Each row was made from one path, in order. Every step used is in the known rows, and no mark comes twice. Write each row's path.
Known rows:
zuku-nurub-sotifa: [  9.0 -18.3  11.7  -0.9  -9.0   9.6  34.0  17.0  -8.7 -15.9 -17.0  37.9
  17.9 -14.8 -23.7   9.2   4.4  -0.2  16.6  20.7  17.1 -15.5]
sotifa-nurub-bafavu-nava-zives-zuku: [-11.5  16.0   9.9  28.5 -14.5  15.3   5.1  -2.4   3.5  -8.5 -29.4  15.3
   7.7 -20.8 -42.0  28.8  -3.5 -17.3  53.8  35.0  -4.2  -5.8]
pomezaz-zuku-nurub: [ 25.5  -5.4  21.9  13.5   4.7   1.4  10.3  19.4 -24.1  14.1  -9.7   2.4
  22.2  -6.4   1.0  29.6  -9.5 -13.4   5.7   6.7 -12.5  13.8]
zuku-zives-nava: [-14.4   7.4  29.0  31.9  26.4 -32.9  -9.6  13.1  34.2   7.0  18.0  -3.9
 -18.5 -20.8 -21.6 -21.0  36.7   9.8   5.7  46.9  18.5 -14.2]
bafavu-nava-zives: [-42.1   6.1  31.6   6.5  -4.3 -17.6   2.7  26.6 -16.4  16.3  -9.4 -25.8
 -19.0 -14.3 -32.6   1.1  25.9  27.9  28.8  42.1  14.1  14.1]
zives-zuku: [ 29.0  15.9   4.6   6.1  11.3  12.2 -15.3 -15.6   4.3   5.8   4.3  20.8
   6.2  18.0  17.4  -0.8  -3.8  -4.0  30.9  -9.8   1.4   0.3]
nava-zives-zuku-nurub: [ -1.3   4.1  16.2  38.4   6.5  -2.8   2.8  17.3 -23.4   3.5   2.7   5.1
  -7.3   2.5 -20.7  12.5  31.8  19.3  43.0  -1.5  31.0  13.3]
zives-nava-bafavu-nurub-sotifa: [ -8.6  15.5  22.4  20.1  -3.7  30.3   9.1  16.5  37.8   6.8 -14.5   0.0
   1.8 -17.8 -33.8 -19.6  29.9   7.1  31.5   7.9  66.9 -11.0]
sotifa-nurub-bafavu-nava-zives-zuku-koro: [-14.4  24.1   9.4  16.1  -4.3   2.9   9.8   3.1   7.7 -18.3 -27.0  36.5
  10.8 -32.2 -35.7  27.1   7.3 -22.3  42.0  47.3   3.5   0.9]
koro-bafavu-nurub-sotifa: [-16.7  -6.1 -15.2 -16.9  13.1  51.0  20.4  11.0  31.3 -14.5 -36.8   0.8
  21.1 -23.0 -27.6  -6.2   0.9 -28.2   5.4   5.4  33.3   3.1]
nurub-bafavu-koro: [  4.9  18.5 -16.3   0.1 -16.5  11.7   8.7 -13.9  -7.1 -20.1 -20.2  21.1
   0.4 -16.4 -14.2  13.2 -16.7 -46.7   6.9  19.9 -40.8  11.3]
nurub-bafavu-nava-zives-zuku-koro: [-12.2  27.7   7.1  11.6   6.6  -1.3   4.9   1.0  -3.4 -17.8 -19.7  17.0
  -3.3  -9.6 -14.2   8.0   6.0 -11.5  25.9  38.2   4.7  16.1]
koro-bafavu: [-20.0  13.7 -12.0 -14.5  18.6  19.2   9.9  -4.6  26.8 -13.8 -21.6 -13.7
  16.0 -21.7  -7.8  -1.2   5.3 -22.2  -1.6   0.0  30.8   6.8]
pomezaz-zuku-koro-bafavu: [  1.3  25.4   7.2 -25.5  29.3  -6.2   3.2  19.2   4.6 -12.0 -10.9   9.4
  38.2 -26.7  16.1   6.4  -2.1 -44.9 -27.7   9.2  13.5  33.5]
pomezaz-zuku-koro-bafavu-nava: [ -8.6  28.3  19.6 -34.0  29.7  -9.5   4.8  22.0   4.4  -0.8 -18.4   6.4
  33.0 -34.0  11.4   8.1   1.0 -36.9 -15.0  32.8   8.4  33.3]
zives-zuku-nurub: [ 35.4   5.6  10.8  13.4  14.1  14.3   4.9 -10.8  -0.9   8.0  -7.3  37.0
   3.1   5.6   4.6  19.0  11.2   4.0  46.7   6.7   4.1  -4.4]
nurub-bafavu-nava-zives-zuku: [ -9.0  19.9   6.3  25.0  -3.0  13.1   1.2  -4.3  -6.7  -8.1 -20.3  -4.1
  -5.5   3.9 -21.2   9.1  -6.8  -7.0  36.4  25.2  -2.4   9.6]
zives-nava-bafavu-koro-zuku-nurub: [-15.6  31.9  35.0   3.5  -8.7  -4.1  17.3  12.8  12.9  24.3 -15.7   8.1
   2.1 -46.9 -23.7  -3.7  50.4  -8.9  40.6  26.4  49.1  18.6]
zives-zuku-koro-bafavu-nurub-sotifa: [ 12.6  22.4  -5.5 -27.1  33.6  27.0   5.3   0.2  31.7 -20.4 -18.7  56.0
  26.1 -15.2   7.5 -10.4  10.9 -31.8  18.1  12.2  34.6  11.6]
nava-bafavu-nurub: [ -6.9   4.4  -5.0  14.6  -2.7  48.9  11.7  17.0  30.8  -3.9 -16.3 -11.4
 -13.1  -1.5 -30.7   4.4  34.3  -8.1  17.7 -14.5  28.6  -3.1]
nava-zives-zuku: [ -8.0  12.4  11.2  32.7   3.3  -2.4 -13.6  15.5 -19.4   1.1  10.3  -7.2
  -5.2  14.3 -11.4  -2.3  20.6  13.3  29.8 -15.5  27.4  17.3]

Which path is each row?
[  7.2   2.4  25.0  30.6  -1.2   4.6  17.1  23.7 -33.7   6.6 -22.9  -9.7
  15.6 -11.0 -20.4  36.1  -7.7 -15.5  20.0  25.7 -11.6  21.8]	pomezaz-zuku-nurub-bafavu-nava-zives
[  4.4 -24.5  -3.2  -1.9  -8.0  41.0  13.2  19.0   4.6  -0.6 -20.1  18.7
   7.1  -2.0 -25.2  -6.5  -6.2  -8.1   9.5   7.7   4.2  -2.3]	bafavu-nurub-sotifa
[  6.7  -7.4  -1.8   3.8  -3.9   9.2  28.6  -0.7 -18.9   7.4 -26.3  16.5
  24.8 -21.2   2.6  20.7   3.2 -27.9  10.3   3.5  -2.6  31.7]	koro-zuku-nurub-bafavu
[-22.9  25.4 -10.4 -39.8  35.6  -8.0  16.0   5.5  29.3 -29.6 -14.0  29.0
  17.4 -41.7   4.0  -6.3  26.4 -27.5 -21.7  23.6  37.2  17.4]	zuku-koro-bafavu
[  2.9   7.1   5.5  47.2   4.2   8.9   5.6   8.6 -21.4 -10.4  -5.1   8.4
  -3.2   6.3 -22.9  17.7  20.6   5.8  41.6  -5.0  23.7  12.8]	nava-zives-zuku-nurub-bafavu
[ -3.8  -1.0  -2.1   6.6 -12.8  54.6  18.2  27.7  29.3 -19.3 -19.4   1.5
   3.4  -0.7 -37.2  -7.9  23.4 -15.5  15.2 -16.4  37.5  -8.6]	nava-bafavu-nurub-sotifa
[-23.5  29.6  24.2 -20.0  27.1 -18.1   4.4  35.8  -6.9  -2.2 -14.4  -5.6
  28.4 -34.4  -1.2   5.9  14.3 -27.8 -12.3  28.8  21.9  41.6]	pomezaz-zuku-koro-bafavu-nava-zives
[-20.2  18.7   1.3  11.2  29.0   8.1  -0.7  21.3   3.1  -8.2  -6.5  10.6
  -0.9 -13.8 -17.8  -2.0  41.7  -3.9  22.6   3.6  47.6  31.5]	nava-zives-zuku-koro-bafavu-nurub
[  3.2   3.5 -12.5  21.9 -17.4  20.8  12.1 -11.4  11.2 -22.3 -24.9  21.1
  17.5 -20.2 -30.1  29.6 -16.9 -32.9  18.9  13.7 -11.5 -15.1]	sotifa-nurub-bafavu
[-20.0  13.9 -14.7 -34.1  39.8  13.2  19.4   8.9  32.8 -18.5 -24.6  29.6
   9.3 -42.9  -6.0   0.3  31.6 -26.0 -13.2  29.9  33.1  19.9]	zuku-koro-bafavu-nurub
[-14.8  -7.0  12.2   1.1  13.0 -24.7   0.8  20.6   2.7  12.0   7.7  -5.2
   8.2 -16.5   2.9 -12.6  24.9 -24.1 -11.9  12.6  -7.0  31.0]	koro-zuku-zives
[-15.9   5.0  27.7  34.8  15.8   3.9   3.2  32.3  52.5  -8.3   5.6   0.3
 -13.3 -21.2 -45.4 -27.7  50.3  -1.6  15.3  36.7  44.4 -21.9]	zuku-zives-nava-bafavu-nurub-sotifa
[-20.9  10.6  39.1  14.1   5.2  -8.2   6.4  19.4 -19.0  22.4 -13.5  -1.2
 -16.8  -9.9 -28.7  12.9  30.7  29.7  58.6  46.6  17.6   9.5]	bafavu-nava-zives-zuku-nurub
[ 14.5  17.2  15.1 -16.1  17.6 -18.3  -3.9  22.4 -13.1  -3.1   2.8  18.8
  28.6 -12.4  20.9   7.5  -4.8 -30.5 -25.8   7.4  -6.0  29.0]	pomezaz-zuku-koro
[ -0.7  13.8   9.2  35.6  -3.6   2.9   7.4  11.4 -28.8  -6.2  -8.5  17.9
  -7.6  -7.6 -29.4  19.0  24.3  -7.4  46.5  10.6   6.9  21.0]	nava-zives-zuku-nurub-bafavu-koro
[ -9.0   5.4  16.2 -28.1 -13.6 -14.5  23.3  13.6 -32.0  25.9 -19.4  27.5
   7.5 -45.3  -9.7  15.9  21.7 -34.8  20.3  31.6 -25.9  43.4]	bafavu-koro-zuku-nurub
[-14.8  39.9  28.8   6.3  -7.9  -2.7   1.7   7.2  24.3  13.0  -5.1  -0.4
  -7.9 -32.6 -24.5 -13.0  38.4  -3.3  32.4  20.5  44.6   1.3]	zives-nava-bafavu-koro
[-35.2  15.1  21.9  -9.8  14.9  16.5  22.0  20.0  10.3  -7.4 -36.7  -3.1
  14.7 -32.5 -36.5   1.9  22.9  -2.9  44.5  37.4  52.5   7.8]	koro-bafavu-nava-zives-zuku-nurub-sotifa
[ 31.8  13.0  10.7  16.5  10.0  24.4  11.5 -20.8   2.0   2.2 -24.2  37.9
   1.6   1.0  -4.0  25.9  -1.9  -6.7  58.3  29.8  -8.0  -7.9]	zives-zuku-nurub-bafavu-nava
[-39.9  26.3  15.3  -8.3  21.7  10.6   4.0   9.4  15.1   3.2 -26.8 -24.5
   2.3 -23.7 -24.2  -1.2  22.2  -2.8  36.8  26.4  43.0  16.8]	koro-bafavu-nava-zives-zuku
[ 10.4  36.2  -3.6 -25.6  38.7   4.9  -2.8 -11.2  28.3 -18.1  -6.9  44.2
  20.2 -15.2  21.9  -5.1  16.6 -26.8  13.5   8.3  31.1  15.2]	zives-zuku-koro-bafavu
[ -6.8  22.6   4.6   6.8  -5.1 -10.4   6.3  -3.2   1.3   1.2 -14.5  16.1
   5.8 -35.5 -15.3  -2.3   5.1 -53.4   9.6  38.4 -23.5  28.8]	nurub-bafavu-koro-zuku-zives-nava
